What can hang from each mark:
dete: kego riviseg
madaset: kamak
kamak: kego mema sidi vomeduv
dase: vomeduv
vomeduv: dase kamak
mema: kamak
kego: dete
sidi: kamak

Each row was made from one small tree. The marks that hang from a mark follow it in brackets, in alphabetical order. Every link used is in the known rows. Write each row's tree.
Known rows:
dase[vomeduv]: [-21.0   3.9  -4.8  33.4  -4.8   7.3   7.7  -0.4   1.4  -6.2  -0.4  -4.3
  -4.2   8.9  -5.3  15.3  -3.5  -1.0]
kamak[kego mema sidi vomeduv]: [ 56.0  35.1  -2.2  32.2  17.3 -19.4  33.6 -36.0   6.4   0.5  30.7  11.1
  13.0   1.9  -9.2 -20.8  -1.9  12.6]
vomeduv[dase kamak]: [ -1.8   2.6 -36.6 -16.8   3.6 -12.3  23.6  -4.6  27.6  15.0   2.6 -15.5
  -0.8 -18.7   9.0 -13.5   7.7   5.5]
kamak[kego[dete[riviseg]] vomeduv]: [ 27.2  30.1 -30.2   8.2   6.4 -16.4 -21.8   2.3  10.0  -7.8  44.5   0.8
  12.1   2.9 -19.6 -38.0  -2.0  35.9]
kamak[kego[dete] sidi vomeduv]: [ 45.1  25.9 -11.2  24.5  13.3 -25.5  -0.8 -25.4   7.9  -8.1  29.6  -0.6
  13.4  -9.4 -15.5 -11.8  -6.4  27.4]
kego[dete]: [ -2.3  12.3  -1.8   0.4   2.1  -9.2 -15.7   7.0  -0.1  -8.0   5.7  -6.4
   4.9 -13.8  -7.5  -0.9  -3.4  11.0]
madaset[kamak]: [-2.5 -8.3 -3.7 14.9 -3.1  4.9  1.8 -8.1 13.2  1.4  9.9  1.1  7.0 -2.5
 -8.5 -9.8  0.7  2.7]
mema[kamak[kego[dete] sidi]]: [ 19.0  24.8 -32.6   7.6  21.5 -48.3  10.0 -30.7   4.9 -10.0  13.1  -9.5
  16.9  -6.3 -20.2 -29.7  -2.3  19.1]
mema[kamak]: [-16.8   1.5 -29.4   1.9  13.6   1.6  12.4  -9.9   0.0  -1.9  -8.2  -7.2
   6.3   6.3  -0.6 -18.6   2.6  -1.5]
kamak[sidi vomeduv[dase]]: [ 53.1  11.3  -8.5  15.4  -5.6  -3.7  38.0 -28.7  24.6  12.6  12.0   1.3
   5.1  -8.7  12.5  -5.2   2.7   0.7]
kamak[mema]: [ 9.3 21.5  8.3  8.5  7.6 -3.7 18.6 -3.2 -3.0  1.5  7.7  5.9  4.6 -2.8
 -2.1 -9.3  0.9 -3.5]
sidi[kamak[mema vomeduv[dase]]]: [  6.2  32.9 -12.9  19.8   5.3  31.0  53.5 -21.6  21.5  12.9   5.6   0.0
  16.1  -2.6   9.5 -32.5   7.5   0.8]
dete[kego riviseg]: [  6.3  13.4  -7.0  -6.0 -12.8 -19.8 -13.8   7.8   4.8   4.1  16.7   3.4
  -1.2  22.8  -8.8 -32.2   3.8  38.4]
madaset[kamak[kego mema vomeduv]]: [ 29.3  26.3 -17.9  39.6  14.6   7.1  21.2 -18.9  17.0   2.1  37.5   8.9
  18.2   3.3 -18.6 -24.1  -0.6  24.0]
mema[kamak[sidi vomeduv]]: [ 14.5   4.0 -25.2  27.3  18.8   2.6  28.3 -38.9   6.6  -2.1   4.0  -3.6
  10.8   8.2   4.6 -25.3   0.9  -3.3]
kamak[kego mema sidi vomeduv[dase]]: [ 75.8  43.7 -15.3  22.1   6.4 -24.2  55.3 -35.9  23.3  12.8  31.3   9.7
  13.6  -7.2  -2.2 -19.5   2.3  14.6]
vomeduv[dase kamak[kego[dete] sidi]]: [ 34.0  26.2 -39.9 -10.7  11.4 -61.5  21.1 -26.0  32.3   6.3  24.2 -17.7
   9.7 -31.7 -10.1 -23.9   2.7  26.9]
madaset[kamak[kego mema sidi vomeduv[dase]]]: [ 73.8  35.6 -17.7  36.6   3.5 -20.0  55.7 -43.3  35.9  14.3  41.1  10.6
  20.6  -8.2 -11.3 -28.8   2.6  16.3]
dase[vomeduv[kamak[kego[dete] mema]]]: [-22.7  42.3 -34.4  34.1  24.4 -30.3  13.2  -4.8  11.2 -10.7  27.7 -17.2
   7.8 -14.8 -25.3 -13.6  -3.7  28.5]

Write each row's tree:
[ 21.0  43.5 -26.3  17.6  10.7  12.6  51.8 -25.6  23.6  12.1  17.0   2.7
  20.6   1.8  -3.1 -37.1   6.4  18.2] : sidi[kamak[kego mema vomeduv[dase]]]
[ 34.5  14.5  -7.6  21.2   5.2 -44.8  -2.0 -29.0  17.9  -6.4  30.7  -1.3
  17.7 -14.7 -27.1 -19.5  -4.8  23.6] : madaset[kamak[kego[dete] sidi]]
[ 28.6  15.2 -39.2  25.1  23.8 -15.4  28.1 -42.3   8.8  -3.4  14.6  -2.4
  14.5  12.9  -8.7 -30.0  -0.4  13.3] : mema[kamak[kego sidi vomeduv]]
[ -8.8  32.6  -5.9  10.6  16.6  -6.5  29.1 -21.1   2.8   0.7   9.5   2.3
  16.5   6.2 -15.2 -36.7   3.2   9.5] : sidi[kamak[kego mema]]
[ 35.7  23.6  -4.2   6.4   8.6 -49.4  -3.4 -21.5   4.9  -8.3  22.0  -1.7
  10.4 -13.3 -20.0 -11.0  -5.0  20.7] : kamak[kego[dete] sidi]
[ 24.1  35.3 -67.0   8.3  15.1  -6.5  20.2 -10.8  22.4   2.0  17.3 -11.9
  18.3  -7.3  -9.0 -23.7   1.9  34.8] : mema[kamak[kego[dete] vomeduv[dase]]]
[ 12.3  21.9 -35.3   9.2   3.1  16.4  33.9 -22.5  26.6  11.2   9.0  -3.8
  16.0   5.2  -1.2 -26.7   5.4  21.2] : sidi[kamak[kego vomeduv[dase]]]
[ 15.5  16.0  -3.0  42.7   9.7  25.3  22.9 -15.1  13.3   2.5  25.1   8.2
  14.0   0.2  -5.7 -20.2   0.3   6.3] : madaset[kamak[mema vomeduv]]
[ 48.9  23.7 -52.6  15.3  12.2 -19.7  50.3 -42.2  25.9  10.2  14.2  -3.0
  15.5   2.7  -1.4 -27.7   4.3  15.2] : mema[kamak[kego sidi vomeduv[dase]]]
[ 48.0  36.4 -53.9  15.8  15.3 -28.9  33.0 -34.6  24.7   2.1  21.4  -9.1
  20.2 -10.6  -7.9 -29.2   0.6  27.3] : mema[kamak[kego[dete] sidi vomeduv[dase]]]
[ 47.0  33.1   6.6  14.2  12.0 -43.2  31.6 -31.5   2.2   0.5  23.4   9.4
  10.3  -2.4 -13.5 -19.6  -1.1   6.0] : kamak[kego mema sidi]
[ 42.7  47.3 -31.1  -2.0  18.7 -66.1  39.3 -29.0  30.1   7.1  32.0 -12.0
  14.4 -34.4 -12.5 -34.6   3.5  23.0] : vomeduv[dase kamak[kego[dete] mema sidi]]
[ 10.5  15.0 -18.5  13.3   5.5 -22.4 -15.9  -4.8  14.1  -6.2  27.5  -3.9
  15.7 -12.2 -28.8 -14.3  -3.6  32.4] : madaset[kamak[kego[dete]]]
[ 45.0  35.4 -29.1  -3.0  15.8 -56.3  55.5 -36.0  30.8  16.0  25.9  -6.6
   9.6 -21.1  -4.5 -32.2   7.0  12.8] : vomeduv[dase kamak[kego mema sidi]]
[ 65.7  34.6 -24.2  12.9   2.1 -30.5  20.0 -25.7  26.3   4.2  29.1  -1.3
  14.2 -18.5  -7.8 -10.6  -2.1  29.8] : kamak[kego[dete] sidi vomeduv[dase]]
[ -2.0  47.8 -15.5  29.3  24.5   8.2  14.8 -19.3   5.6  -8.0  23.1  -3.0
  24.4  -2.8 -17.6 -39.2  -1.1  28.0] : sidi[kamak[kego[dete] mema vomeduv]]
[ 19.8  56.2 -28.2  18.1  13.5   3.6  36.6 -18.7  22.5   4.8  23.8  -3.3
  25.0 -11.4 -10.6 -38.6   3.5  29.1] : sidi[kamak[kego[dete] mema vomeduv[dase]]]
[  2.4  31.0 -21.2  40.7  21.9 -44.4  42.6 -36.2  14.1  -3.4  25.6  -9.1
   4.7  -4.5 -17.8 -18.9  -1.3   8.9] : dase[vomeduv[kamak[kego mema sidi]]]
